Each row comes from the steps of one path. Every step used is in the known rows, and no mark comes twice. Write the path behind each row, first mark first.
Known rows:
k > l > f: [-1.49 -3.27  0.69 -0.54  0.54 -0.51 -1.10  0.09 -0.65  0.22  0.71 -3.38
  2.35 -0.91  2.19 -0.31  0.16  2.43  1.78  2.52 -2.51  1.36 -0.59  1.50
 -1.03]
b > k > r > n: [ 1.22 -1.49  0.30 -2.23  0.56 -0.41  0.70 -1.21  1.96  0.07  0.93 -2.44
 -0.81  0.22 -0.68  0.68  0.03  2.38 -0.99 -2.21 -2.05  1.39 -0.26  4.11
  1.62]
b > k > l > f > r > n: [ 0.88 -3.02 -0.76 -1.70 -1.42  0.45  0.77  0.46 -1.53  2.16  3.38 -2.30
  0.67 -3.61  1.83  0.39 -0.50  3.22 -2.06 -0.39 -4.42  3.24 -1.42  4.80
 -3.16]
f > l > k > q > m: [ 1.27 -1.05 -4.04 -2.06  0.07 -2.67  1.32  3.71  2.41  2.19  0.36  2.17
 -0.25 -1.10  1.74 -0.70  1.22  2.36  4.47  1.80 -0.57 -1.52 -3.65 -1.67
  1.18]
k > l > m > r: [-0.12 -0.76 -0.44 -2.24  0.08  3.11 -0.19  1.52  1.50  3.16  0.54 -1.19
  2.76 -0.45  0.96 -0.81  2.00  0.94  2.44  1.03  1.86  0.69 -1.13  0.41
 -1.39]
q > m > r > n: [-0.32  2.51 -3.45 -4.48 -1.18  0.92  2.58 -1.21  2.54  2.85 -1.57 -1.64
  0.79  2.34 -2.10  1.91  2.69  2.22  2.34  1.10  1.08  0.31  3.13  1.70
 -3.87]
n > r: [ 0.12  1.72 -0.10 -1.73  0.34  0.78  3.63  0.33 -0.22 -3.08 -0.74 -2.02
  1.07  0.30 -0.03  2.00  1.94 -0.12 -1.45  3.66 -0.44 -0.15  1.05  0.34
  2.61]
b > k > q > m > r > f > l: [-0.48 -0.04 -3.88 -1.10 -1.48 -0.92  1.24  3.72  2.37  0.80 -1.81  1.10
 -1.34 -1.70  1.00 -4.23  1.94  3.11  2.05 -1.99  0.29  0.50 -3.02  0.19
 -0.74]
m > r: [-0.95  2.11 -1.02 -3.42 -1.53  0.94  0.52  0.26  1.09  0.15 -1.33 -2.74
  0.83  1.57 -1.17  1.17  2.81  1.73 -0.82  2.74  2.10 -1.09  2.79  0.76
  0.67]
q > m: [-2.86  2.44 -3.14 -3.59  0.20 -0.58  1.49 -0.75  1.51  0.02 -0.92 -0.33
  1.42  0.60 -0.37  0.63  0.49  1.16  2.91  2.18 -0.50 -1.06  1.11 -0.69
 -0.38]
l > k > b: [-0.57 -0.02  0.45 -0.35 -1.92 -2.44  1.90  1.95  1.82  1.28 -0.89 -1.39
  0.73  0.40 -0.58  0.66  0.74  0.77  1.14  1.57 -1.03 -1.60  0.41  0.89
  1.76]
r > k > b: [ 1.55 -0.40  0.79 -1.09 -0.65 -3.99  1.03  0.50  1.20 -2.01 -1.26 -1.54
  1.86  0.65  1.00  0.87  0.69  0.20 -0.35 -0.33 -1.80  0.03 -0.44  1.06
  0.12]
l > m > r > k: [ 3.05 -0.64 -0.46 -3.68 -1.07  0.47  1.44  1.38  2.10  2.29 -0.34 -0.45
  1.37  1.49 -1.19  1.02  1.42 -0.35  0.11 -0.85  3.37  0.79  0.01 -1.17
 -3.57]
b > k: [-1.45 -0.09 -0.33 -2.53 -2.03 -0.83 -0.49  0.62  0.61 -0.97  0.94 -1.11
  0.87 -0.96  0.19  0.64 -0.70  2.36 -2.48 -1.19 -0.94 -0.79  0.13  0.77
  2.66]
l > f: [-1.17 -1.83  0.13 -1.16 -0.94 -0.71 -0.30  0.23 -0.38 -0.22 -0.35 -3.98
  0.40  0.30 -1.15  0.54  0.31  1.90  0.26  2.50 -1.65  0.53  1.23 -0.28
 -1.20]
b > k > q > m > r > n: [ 0.68 -0.08 -3.32 -3.13 -1.80  0.08  3.32  0.74  4.14  3.08 -0.14  0.80
  1.10 -0.82  0.81 -0.78  2.58  4.18  2.12 -2.73 -0.51  1.18 -0.15  1.56
 -2.21]
r > f: [-2.01  0.60 -0.50  0.10  0.10 -0.92  0.22  0.37  0.46 -1.76 -2.77 -3.61
 -0.09  0.77 -0.02 -0.54 -0.49  0.16  0.41  1.28 -1.60 -0.17  2.79  1.21
  0.38]
m > r > n: [ 1.52  1.05 -1.17 -3.25 -1.57  0.88  0.97 -0.20  1.68  1.65 -1.23 -4.20
  0.56  2.04 -1.46  2.45  2.58  2.13 -1.09  1.10  0.87  0.01  3.34  2.67
 -1.66]
l > f > r > k > q: [ 2.66 -2.27 -1.25 -1.49  0.03 -2.34  2.79  1.57 -0.40 -0.50  1.44 -1.03
  0.77 -2.70  2.71 -0.53  0.94  1.50 -0.49  2.50 -3.03  2.45 -1.15  0.23
 -2.29]
l > f > r > m: [-1.06  1.33 -2.01 -0.99 -1.45  1.38  1.49 -0.90 -1.27  0.25 -0.60 -3.01
  0.21 -3.20 -0.74  1.28 -0.55 -1.31 -1.27  2.29 -2.83  1.72  0.94  2.07
 -1.69]
q > m > r: [-2.95  3.49 -3.43 -4.59 -1.08  1.27  2.07 -0.63  1.93  1.20 -1.51 -0.15
  0.94  1.84 -1.64  0.43  2.64  2.01  2.47  2.82  2.52 -0.90  2.47 -0.17
 -1.40]
f > l > k > q > m > r > n: [ 3.84 -0.53 -4.45 -2.94 -1.38 -1.13  2.47  3.43  3.51  5.12 -0.39  0.94
 -0.81  0.74  0.12  0.44  3.41  3.28  3.48  0.78  1.03 -0.27 -1.90  0.28
 -2.56]
b > k > r: [-1.27 -0.49  0.38 -2.50  0.72 -0.39  0.37 -0.58  1.35 -1.64  0.48 -0.99
 -0.56 -0.62 -0.30 -0.60  0.01  2.01 -0.63 -0.64 -0.50  0.26 -0.64  2.18
  3.85]
q > m > r > f: [-3.76  3.48 -3.19 -2.23 -0.59  0.55  2.75 -0.21  2.30  0.69 -4.01 -1.06
 -0.59  2.17 -1.87 -1.24  1.81  0.95  3.13  1.91  1.56  0.17  3.58  0.69
 -3.13]

Which path is each row?
[-1.86  2.06 -3.79 -3.03 -0.02  0.41  2.87  0.44  3.25  1.22 -1.45  0.53
  1.48 -0.14  1.29 -1.91  3.60  2.93  4.40  1.99  0.95 -0.20  0.78 -0.68
 -0.46]
k > q > m > r
[ 6.64 -3.01 -1.57 -2.33 -0.30 -0.93 -0.06  4.74  2.30  1.96  0.35  0.55
  0.96 -0.87  1.69 -0.96  2.74  0.88  1.22 -1.18  2.11  0.68 -5.22 -2.11
 -1.76]
f > l > m > r > k > q
[-0.83  1.52 -0.61 -0.85  2.05  0.76  0.46 -2.61  2.00 -1.60 -1.84 -2.51
  0.51 -0.96  0.12  1.03 -0.38 -1.75  1.32  0.23 -1.44  0.49  0.45  3.00
  3.17]
k > r > m
[ 1.79  1.91 -2.15 -4.14 -0.15 -1.51  2.21  0.24 -0.98 -1.49  1.00 -0.99
  0.53 -0.73  1.11  2.08  0.31 -0.31 -2.89  2.44 -0.60  0.13  0.81  1.43
 -0.21]
f > r > k
[ 3.67 -2.54  1.33 -1.05  2.46  0.34  3.70  1.14  0.82 -0.37  1.35  1.23
  3.61 -0.83  3.32  1.18  0.36 -1.89  0.60  0.30  0.22  2.74 -3.60 -0.12
 -1.21]
n > r > k > l > m
[ 0.53  0.50 -1.02 -3.09 -1.45  2.57  0.86  1.88  1.67  2.79 -0.44 -1.68
  1.30  0.67 -2.21  0.05  2.31  0.53  1.07  1.11  2.94 -0.22  0.53 -1.07
 -1.64]
l > m > r
[ 0.52 -0.34 -2.68 -2.59  1.45 -3.53  2.55  0.22  3.25 -0.75 -0.59  1.95
  2.68 -0.43  3.30 -0.40  0.70  1.38  3.58 -0.23 -1.49  0.61 -1.25 -1.36
 -1.04]
r > k > q > m
[-0.76  1.56  0.40  0.62  0.61  0.35  4.30  0.69 -0.06 -3.57 -3.14 -2.91
 -0.22  0.62 -0.20  0.09  1.03 -1.51 -0.53  2.91 -1.20  0.88  2.26  1.11
  1.15]
n > r > f
[ 1.44  0.18 -1.65 -1.20 -2.16 -0.80  0.41  3.81  0.70  2.01 -2.70 -2.21
 -2.97  2.00 -2.11 -0.14  1.57  0.79 -0.46  1.86  2.82 -1.10  0.74  0.92
 -0.74]
m > r > f > l > k
[-0.95  3.94 -3.01 -1.99 -0.97  1.43  1.78 -1.03 -0.42 -0.63 -0.43 -2.20
  0.88 -3.29  0.64  2.21 -0.51 -1.82 -1.91  2.06 -2.09 -0.26  1.18  2.63
  1.53]
f > r > m
[ 4.00 -2.19 -0.57 -2.10 -0.20 -0.24  1.78  2.84  3.51  2.47 -0.04  0.43
  2.35 -0.26  1.51 -0.96  2.22  0.69  1.76 -1.39  1.85  1.44 -1.44 -1.75
 -2.14]
l > m > r > k > q
[-0.59 -1.61 -1.69 -3.41  0.37 -1.24  1.79 -1.20  1.29  1.96 -0.51  0.60
  2.36  1.37  1.41  0.15  1.59  2.05  2.95  1.17  1.28  2.97 -0.14  0.51
 -6.68]
q > m > r > k > l > f
[-0.82  0.25 -1.61 -2.33 -1.49  0.53  1.45  0.51 -2.04  0.08  1.12 -3.31
 -0.49 -1.60 -1.02  0.25  0.95  1.46 -0.99  4.58 -2.15  0.83  1.21  1.09
 -1.52]
l > f > r
[-0.98  2.52 -4.22 -2.43 -0.79 -0.13  0.61  1.84  0.82  0.50 -3.41 -0.98
 -1.51  1.65 -1.97 -1.46  2.14  1.16  2.31  2.07  2.15 -0.50  0.28  0.13
 -2.49]
q > m > r > f > l
[ 0.52 -1.17 -3.79  0.38  0.44 -2.96  1.94  4.02  2.42  1.86 -1.86  1.20
 -1.63 -0.62  1.44 -2.77  0.24  1.31  5.13  0.70 -1.19 -0.53 -2.41 -0.80
 -0.56]
r > f > l > k > q > m
[ 1.32 -0.35 -0.19 -3.36  0.36 -1.25  0.42 -0.21  1.07 -0.03 -0.13 -0.90
  2.76  1.18  3.46  1.24  1.73  1.31 -0.64  0.98  1.65  0.86  0.45  2.08
 -1.03]
m > r > k > l
[ 1.27 -3.11  0.87 -2.33  0.01 -1.38  0.10 -0.20  0.09  0.86 -0.02 -1.80
  2.25  1.18  1.91  0.56  1.58  1.95 -0.22  1.24  0.84  2.76  0.17  1.54
 -4.39]
m > r > k > l > f
[ 1.81  0.53 -1.97 -2.26  2.30 -2.10  6.47  0.27  2.55 -2.49 -0.69  2.59
  2.36 -0.38  3.24  0.34  2.04  0.05  2.40  1.20 -0.96  1.94 -1.55 -1.42
 -0.40]
n > r > k > q > m
[ 2.80 -0.78  0.73 -1.69 -1.67 -0.69  1.94  2.23  2.65  2.08 -1.27 -0.44
  1.80  1.00 -1.36 -0.22  2.25 -0.55  1.27 -1.15  2.11  0.75 -1.52 -0.40
 -3.35]
l > m > r > k > b
[-1.98  0.63 -3.25 -2.05  0.89 -1.29  1.89  0.50  2.89  0.07 -0.63  0.43
  2.26 -1.32  2.65 -1.50  1.44  2.41  4.77  1.59 -2.05 -0.56 -0.49 -1.23
  0.89]
k > q > m
[ 2.21 -0.72  0.93 -1.55  2.44 -1.41  3.30 -0.17 -0.08 -3.24  0.22 -0.08
  3.01 -0.11  4.40  2.23  0.98 -0.78 -1.41  1.91 -0.80  1.86 -1.00  1.67
  0.84]
n > r > k > l
[-0.70 -1.29  0.09 -0.02  0.43  2.60  0.43  1.78  1.83  2.86 -1.35 -2.01
  1.56 -0.05  0.80 -2.62  0.88 -0.31  3.04  0.40  1.04  1.84  0.04  1.44
 -2.75]
k > l > m > r > f
[ 1.38  0.18 -0.64  0.67 -2.87 -2.00  1.06  4.78  1.21  1.52 -3.37 -2.19
 -2.63  1.49 -2.09 -1.62  2.30  0.62  0.30  1.13  1.37 -1.04 -0.59  1.94
 -0.48]
m > r > f > l > k > b
[ 2.47 -0.52 -0.88 -2.59 -0.22 -1.89  1.72  1.09  2.64 -0.43 -0.88 -0.63
  1.68  0.44  2.71 -0.02  2.83  1.88 -0.25  0.23  1.16  0.56  0.52  0.12
 -0.07]
m > r > k > q
